Each row was made from one walk, in order. Every step used is in the known rows, and no mark comes twice. Write each row's walk.
Known rows:
lusu zeduf dage: |  34 |   1 |  35 |   1 | -29 |  15 |  -4 | -81 | -18 |  -3 |   0 |  10 |  -8 | -24 |  34 |  47 | -36 |   7 |  50 |  94 |  37 |  26 | -24 |  -5 | -12 |
lusu zeduf: |  54 |  16 |  21 |  27 |  -4 |   5 |   1 | -61 | -22 |  16 |  11 |   2 | -21 | -35 |  21 |  39 | -40 |   6 |  50 |  45 |  61 |  17 | -30 | -11 | -15 |
bezer gonegep ninif: |  61 | -28 |   1 |  11 | -27 |   1 | -10 | -47 |  -8 | -75 |  41 | -11 |  51 | -15 |  73 |  22 | -33 |   1 |  44 |  85 |  47 |  31 | -21 |  39 | -20 |
dage zeduf lusu ninif gonegep bezer pizufa: |  63 | -26 |  34 |   8 |  19 |  14 |   8 | -50 | -10 |  -1 |  25 | -43 | -45 | -44 | -26 |  14 | -32 |  33 |  44 |  14 |  56 |  52 |   5 |  18 | -21 |
lusu zeduf pizufa tedi dage ninif gonegep bezer: |  25 | -15 |  91 |  -6 | -51 |  14 |  -3 |  10 | -45 |  42 |  29 |   1 | -32 | -50 |   2 |  58 | -32 |  41 |  72 |  22 |  79 |  21 |  16 |   2 |  14 |
zeduf lusu tedi dage ninif gonegep bezer: |  23 | -47 |  49 |  48 | -61 |  61 | -38 | -69 | -25 |  24 |   1 |  -4 | -30 | -35 |  33 |  43 | -55 |  54 |  49 |  21 |  52 |  27 | -19 |  19 |   5 |
zeduf dage ninif gonegep bezer pizufa: | -12 | -39 |  63 | -16 | -80 |  25 |   4 | -37 | -47 | -15 |  28 |  -8 |  13 | -47 |  19 |   4 |  -1 |  19 |  49 |  82 |  17 |  40 |  -9 |  49 | -31 |
zeduf dage ninif: |   1 | -61 |  43 | -31 | -60 |  27 |  -8 | -64 | -37 | -30 |  14 |   7 |  49 | -20 |  52 |  11 |   5 |   6 |  32 | 108 |  17 |  25 | -34 |  30 | -20 |
gonegep bezer pizufa: |  57 |   4 |  31 |   4 | -19 | -17 |  25 | -30 | -38 | -17 |  39 |   5 | -13 | -32 | -17 |  17 | -48 |  32 |  50 |  32 |  30 |  40 |  -2 |  19 | -35 |
pizufa bezer gonegep ninif: |  65 | -16 |  28 |  -6 | -74 | -14 | -17 | -56 | -33 | -83 |  20 | -12 |  54 | -10 |  77 |  11 | -26 |  10 |  50 |  75 |  65 |  40 | -24 |  24 | -28 |
pizufa tedi lusu ninif: |  99 | -84 |  30 |   8 |  -1 |  10 | -57 | -12 | -15 | -18 |  28 |  -8 |  10 |  -5 |  14 |  73 | -31 |  34 |  -6 |  34 |  64 |  10 |  -1 | -12 | -27 |
lusu tedi dage ninif gonegep bezer: |  11 | -28 |  67 |  48 | -38 |  68 | -37 | -37 | -24 |  35 |  18 | -10 | -18 | -39 |  11 |  61 | -55 |  47 |  61 |  49 |  45 |   9 | -35 |  13 | -11 |
tedi pizufa bezer gonegep: |  52 |  -5 |  49 | -39 | -51 |  -2 |  10 | -44 | -49 | -80 |  22 | -39 |  22 | -16 |  23 |  -4 | -48 |  27 |  66 |  57 | 115 |  61 | -43 |  -5 | -54 |
lusu zeduf dage ninif gonegep bezer pizufa tedi: |  12 | -18 |  87 |  -6 | -75 |  12 |   7 | -11 | -53 |   7 |  29 |  10 | -14 | -42 |  30 |  60 | -16 |  28 |  58 |  68 |  34 |  18 |  25 |  17 |   7 |
lusu zeduf pizufa tedi dage ninif: |  32 | -33 |  82 | -48 | -34 |  -1 | -18 |   6 | -43 |  24 |  29 |   6 |  13 | -26 |  21 |  66 | -27 |  34 |  58 |  35 |  57 |   8 |   5 | -11 |  16 |
tedi pizufa bezer gonegep ninif: |  63 | -12 |  50 | -36 | -48 | -18 |  23 | -35 | -36 | -90 |  26 | -40 |  44 |  -5 |  69 |  -1 | -42 |  22 |  52 |  68 | 100 |  53 | -30 |   8 | -44 |
ninif gonegep: |  36 | -14 |   7 |  42 |  -2 |  32 | -26 | -38 | -32 |  23 |  17 | -26 | -22 | -60 |   8 |   6 | -23 |   1 |  51 |  40 |  69 |  37 | -60 |  23 | -39 |
ninif gonegep bezer pizufa: |  40 |   6 |  32 |  35 | -21 |  12 |   5 | -19 | -36 |  14 |  38 | -23 | -39 | -61 | -23 |   7 | -36 |  22 |  62 |  21 |  53 |  52 | -17 |  28 | -46 |
ninif gonegep bezer: |  45 |   2 |  19 |  69 | -16 |  31 |   7 | -35 | -31 |  12 |  19 | -11 | -51 | -64 |  -9 |  10 | -37 |  16 |  60 |  36 |  81 |  47 | -37 |  24 | -36 |
dage ninif gonegep bezer pizufa tedi lusu zeduf: |  24 | -24 |  80 |  20 | -72 |  22 | -11 |   0 | -63 |   4 |  35 | -13 | -29 | -57 |  15 |  24 | -20 |  44 |  41 |  10 |  69 |  17 |  29 |  15 | -21 |
lusu ninif: |  81 | -53 |   9 |  18 |  17 |   5 |  -8 | -39 |   6 |  -2 |  29 | -15 |  15 | -16 |   1 |  57 | -20 |  -2 |   5 |  47 |  44 |  18 | -45 |   6 | -29 |
ninif gonegep bezer pizufa tedi lusu zeduf: |  57 |   6 |  56 |  40 | -39 |  12 | -19 |  -8 | -44 |  16 |  32 | -20 | -63 | -57 | -12 |  40 | -54 |  46 |  52 |   2 |  77 |  35 |  27 |  -1 | -32 |
ninif gonegep bezer pizufa tedi: |  56 | -14 |  45 |  27 | -16 |   1 |  -9 |  17 | -50 |  12 |  45 |  -7 | -35 | -53 | -20 |  38 | -37 |  35 |  62 |  18 |  57 |  36 |   0 |  24 | -22 |
zeduf pizufa tedi: |  88 | -53 |  35 | -46 |   1 | -25 |  -5 |  23 | -37 | -13 |  42 |   2 |  31 | -21 |  -2 |  47 | -31 |  26 |  47 |  33 |  67 |  30 |  -4 |   4 |  -6 |
lusu ninif gonegep: |  68 | -51 |  11 |  43 |  15 |  25 | -23 | -27 |   2 |  26 |  27 | -36 |  -8 | -44 |  -7 |  45 | -11 |  -7 |  14 |  36 |  61 |  27 | -52 |  16 | -39 |

Write each row's walk:
|  77 | -45 |  11 |  -4 |  38 |  16 |  -8 | -77 |   0 | -14 |   9 | -26 |  -9 | -19 |   8 |  19 | -26 |  23 |  31 |  39 |  60 |  33 | -18 |   4 | -14 | -> dage zeduf lusu ninif
|  73 | -70 |  41 | -16 |  -6 |   6 | -59 |  18 | -30 |   1 |  49 | -40 |  10 | -27 |  -7 |  59 | -27 |  32 |   7 |  10 |  41 |  25 |   6 |   5 | -40 | -> bezer pizufa tedi lusu ninif gonegep
|  84 | -10 |  60 |  -9 |  -8 |  11 |  10 | -34 | -35 | -24 |  12 | -30 |   8 |  -6 |  16 |  50 | -69 |  40 |  50 |  39 |  92 |  32 | -46 | -28 | -32 | -> lusu tedi pizufa bezer
|  45 | -22 |  67 | -34 |  -1 |  -2 | -17 | -24 | -51 |  -4 |  31 |  11 | -34 | -17 |  -9 |  39 | -66 |  76 |  77 |  31 |  36 |  35 |  33 |   1 |   7 | -> gonegep bezer pizufa tedi dage zeduf lusu
|  55 | -16 |  73 | -49 | -17 |  22 | -37 | -45 |  -6 | -42 |  18 | -39 |  42 |   0 |  30 |  60 | -76 |  50 |  83 |  72 |  49 |  28 |  -5 |  -5 | -12 | -> lusu tedi dage zeduf pizufa bezer gonegep ninif
|  51 |  -8 |  31 |  -8 | -80 |   1 | -30 | -73 | -47 | -73 |  10 | -11 |  33 | -20 |  24 |   8 | -35 |  11 |  65 |  67 |  81 |  49 | -42 |   9 | -39 | -> pizufa bezer gonegep
|  82 | -34 |  39 | -12 | -61 |  16 | -10 | -75 | -32 | -72 |   0 | -35 |  10 |  -3 |  42 |  29 | -76 |  45 |  48 |  26 | 106 |  54 | -26 |  -6 | -19 | -> zeduf lusu tedi pizufa bezer gonegep
|  20 | -32 |  82 | -28 | -36 |  14 | -29 |  14 | -43 |  46 |  27 |  -9 |  -8 | -48 |  17 |  56 | -21 |  29 |  65 |  27 |  69 |  13 |  -1 |   0 |  11 | -> lusu zeduf pizufa tedi dage ninif gonegep
|   1 | -28 |  48 |  17 | -78 |  57 | -44 | -86 | -32 |  -4 |  -6 | -27 | -11 | -49 |  47 |   6 | -15 |  21 |  26 |  70 |  61 |  32 | -10 |   6 | -46 | -> tedi lusu zeduf dage ninif gonegep
|  41 | -46 |  44 | -14 |   8 |  12 | -63 |  -7 | -43 |  20 |  22 |  22 |   2 | -10 |  23 |  73 | -49 |  43 |  61 |  62 |  40 |   5 | -25 |  -6 |   1 | -> pizufa tedi dage
|  20 |   2 |  71 |  -1 |  15 |  24 | -29 |   4 | -48 |  34 |  36 | -18 | -53 | -50 | -34 |  40 | -53 |  54 |  97 |  37 |  51 |  32 |   6 |   9 | -16 | -> ninif gonegep bezer pizufa tedi dage zeduf
|  17 | -46 |  60 |  17 | -63 |  44 | -36 | -53 | -33 |  21 |  17 | -14 | -17 | -39 |  22 |  42 | -59 |  60 |  49 |   8 |  28 |  29 |  -3 |  25 |   0 | -> zeduf lusu tedi dage ninif gonegep bezer pizufa
|  84 | -48 |   4 |  30 | -12 |  20 | -26 | -78 | -12 |  -6 |   2 |  -1 |  -2 | -19 |  36 |  47 | -60 |  31 |  29 |  23 |  53 |  27 | -28 |   3 |   2 | -> zeduf lusu tedi
|  52 | -50 |  58 |  15 |  16 |  37 | -46 | -22 | -21 |  30 |  14 |  -8 | -56 | -27 |  -7 |  73 | -48 |  58 |  58 |  32 |  71 |  23 |   8 |  -1 |  14 | -> pizufa tedi dage zeduf lusu ninif gonegep bezer
|  52 | -50 |  61 |  15 |  -4 |  16 | -35 |  20 | -14 |  38 |  44 | -19 | -28 | -29 | -28 |  89 | -40 |  35 |  36 |  23 |  37 |  19 |  -3 |  14 | -15 | -> lusu ninif gonegep bezer pizufa tedi dage
|  28 | -66 |  39 |   4 | -41 |  46 | -52 | -79 | -22 |  10 |   3 |   0 |  15 | -15 |  53 |  48 | -52 |  46 |  33 |  32 |  30 |  14 | -29 |   9 |  11 | -> zeduf lusu tedi dage ninif
|  35 | -59 |  64 | -15 | -65 |  22 | -45 | -44 | -48 | -24 |  10 |  13 |  11 | -14 |  59 |  52 | -21 |  41 |  21 |  74 |  54 |   7 |  19 |  -7 |  -8 | -> pizufa tedi lusu zeduf dage ninif
|  72 | -20 |  42 | -52 | -47 | -28 |   4 | -30 | -46 | -24 |  12 | -15 |  39 | -25 |   2 |   1 | -24 |  20 |  50 |  28 |  75 |  54 | -28 |  -2 | -37 | -> zeduf pizufa bezer
|  89 | -46 |  61 | -10 |  27 |  20 |  -7 |   7 | -14 |  -9 |  31 | -45 | -32 | -41 | -49 |  34 | -35 |  50 |  47 |  19 | 103 |  45 |  27 |  -4 | -30 | -> dage zeduf pizufa tedi lusu ninif gonegep bezer
|  32 | -32 |  87 | -25 | -84 |   0 |   2 | -25 | -58 | -34 |  30 |  15 |  -5 | -20 |  23 |  48 | -34 |  57 |  37 |  57 |  32 |  21 |  53 |   1 | -14 | -> gonegep bezer pizufa tedi lusu zeduf dage ninif
|  77 | -38 |  48 | -55 |  33 |   5 | -21 | -11 | -37 | -26 |  27 | -27 |   6 | -26 | -17 |  12 | -39 |  50 |  61 |  38 |  85 |  39 |  17 | -14 | -29 | -> dage zeduf pizufa tedi lusu
|  61 |  -9 |  31 | -51 |  46 |   0 |  15 | -34 | -23 | -16 |  25 | -33 |   8 | -39 | -26 |  -5 | -28 |  21 |  74 |  50 |  67 |  40 | -20 |   3 | -32 | -> dage zeduf pizufa
|  26 | -49 |  68 |  11 | -68 |  23 | -25 |   6 | -65 |  -7 |  45 | -17 |  -8 | -55 |  12 |   7 | -10 |  49 |  31 |  17 |  59 |  27 |  17 |  28 | -34 | -> dage ninif gonegep bezer pizufa tedi lusu
|  65 | -41 |  29 |  31 | -23 |  23 | -28 | -36 |  -6 |  -2 |  27 | -47 | -26 | -42 | -25 |  22 | -37 |  31 |   3 |   8 |  55 |  45 |   0 |  12 | -72 | -> tedi lusu ninif gonegep bezer pizufa
|  47 | -67 |  51 |  -6 |  30 |  40 | -71 | -20 | -23 |  35 |  15 | -22 | -26 | -24 |   6 |  73 | -36 |  46 |  51 |  39 |  60 |  18 | -10 |  -1 |  12 | -> pizufa tedi dage zeduf lusu ninif gonegep
|  88 | -71 |  -6 |  17 | -10 |   7 | -17 | -70 |   1 | -12 |  11 | -10 |   7 | -14 |  27 |  39 | -26 |  13 |  -7 |  23 |  51 |  36 | -26 |  12 |  -9 | -> zeduf lusu ninif
